Each row comes from the steps of one walk. Every step used is in the known rows, and no mark comes twice. Write the walk behind each row, first mark first.
In the rows, 100 means zero.
Known rows
A, J: 106,128,112,94,83,82,105,71,105,139,95,123,107,108,57,121,95,90,96
Q, J, V: 104,124,117,117,77,118,104,70,119,120,88,118,104,114,43,113,97,85,93
Q, J, V, K, A: 106,122,122,113,80,98,75,80,108,106,85,121,107,85,59,115,98,86,105
K, A, G, Q, J, V: 103,120,113,119,84,109,80,65,116,112,89,115,104,106,50,116,96,79,92
J, Q, K, A, G: 103,130,112,113,92,90,79,63,110,107,89,111,100,92,67,127,95,87,94
Q, K, A, G: 105,131,113,108,89,91,81,58,110,115,88,109,104,93,60,129,93,87,90
A, G, Q, J, V: 104,121,111,117,82,111,88,66,118,118,91,113,103,110,50,116,97,80,91
J, Q: 103,126,117,111,88,72,104,89,114,108,95,126,98,98,69,116,100,85,103
Q, J: 103,124,114,111,81,91,110,72,113,119,86,133,108,110,46,119,93,88,94
Y, J, Q, K: 107,132,115,113,88,84,98,88,114,111,92,116,102,74,67,122,100,99,105
K, A, G, V, J, Q: 100,125,116,106,86,92,81,83,117,104,91,110,101,97,77,114,98,76,97
G, V: 109,129,118,104,78,97,95,73,119,127,93,111,108,106,50,112,95,82,89
Y, J, Q, K, A, G: 103,131,115,109,88,90,80,66,112,109,91,109,103,87,69,127,96,88,98
J, Q, K, A, G, V: 107,130,112,113,87,108,71,62,116,112,88,102,103,100,61,118,96,83,89
V, J, Q, K: 105,129,111,112,93,85,95,92,112,106,87,114,99,75,71,121,99,95,101
A, G, Q, J, V, K: 108,121,114,110,80,104,72,79,114,114,89,110,103,90,65,114,101,83,101
K, A, J, Q: 101,124,113,108,90,76,92,81,104,113,94,130,100,100,71,118,99,87,105
Y, J, V, G, Q, K, A: 109,128,117,113,86,78,67,80,111,103,93,114,106,57,59,120,98,90,110

Write each row's walk
104,128,119,101,83,84,74,67,110,113,90,112,105,92,70,124,95,81,97	V, K, A, G
105,127,115,118,94,78,83,81,106,99,87,123,102,76,63,123,97,94,103	J, Q, K, A
107,129,110,103,89,86,87,67,99,128,88,121,108,91,57,125,95,97,98	Q, K, A, J
111,129,117,98,77,99,72,75,116,122,90,102,106,94,68,114,99,83,95	A, G, V, K
111,132,112,109,79,102,77,70,112,115,92,114,102,82,56,117,99,89,109	Q, K, A, J, V, G
106,131,116,110,82,108,72,64,118,115,91,100,105,95,63,118,97,84,92	Y, J, Q, K, A, G, V
112,127,120,100,77,91,78,86,114,121,90,110,107,87,64,111,99,86,100	G, V, K
106,127,115,104,79,111,100,68,112,136,95,111,104,112,52,115,99,87,94	A, J, V
106,131,109,112,91,103,83,80,116,109,87,102,99,85,71,120,99,91,94	A, G, V, J, Q, K
105,129,115,100,83,107,78,71,117,118,86,98,108,90,64,120,93,81,88	Q, K, A, G, V, J
106,125,128,105,76,90,76,85,110,111,92,114,109,74,65,115,99,86,109	Y, J, V, K, A
109,125,123,104,80,84,69,82,109,110,88,116,109,81,63,114,97,84,103	G, V, K, A
107,125,116,95,83,79,80,76,98,127,91,124,109,90,67,121,96,91,105	V, K, A, J
108,125,111,111,87,103,77,69,106,125,92,110,104,90,55,118,99,90,97	G, Q, K, A, J, V
103,123,112,104,92,62,73,71,110,113,97,117,105,88,66,124,94,76,95	K, A, G, Q
100,125,117,105,87,74,103,98,115,106,93,121,100,90,77,116,99,81,103	V, J, Q
113,130,104,111,90,84,72,78,109,116,93,112,102,67,59,120,100,94,105	A, J, V, G, Q, K
104,125,117,109,81,107,72,62,112,111,86,110,105,101,63,121,96,81,95	Q, J, V, K, A, G
109,127,116,104,79,68,78,87,120,112,103,116,104,71,62,114,100,78,112	Y, J, V, G, Q
107,124,124,108,80,89,74,83,109,108,90,116,106,80,64,115,99,85,105	J, V, K, A
110,125,109,104,84,72,75,81,113,117,101,119,102,80,62,114,100,80,109	A, J, V, G, Q
110,131,114,103,75,97,89,72,116,123,97,116,102,94,56,114,99,83,108	A, J, V, G
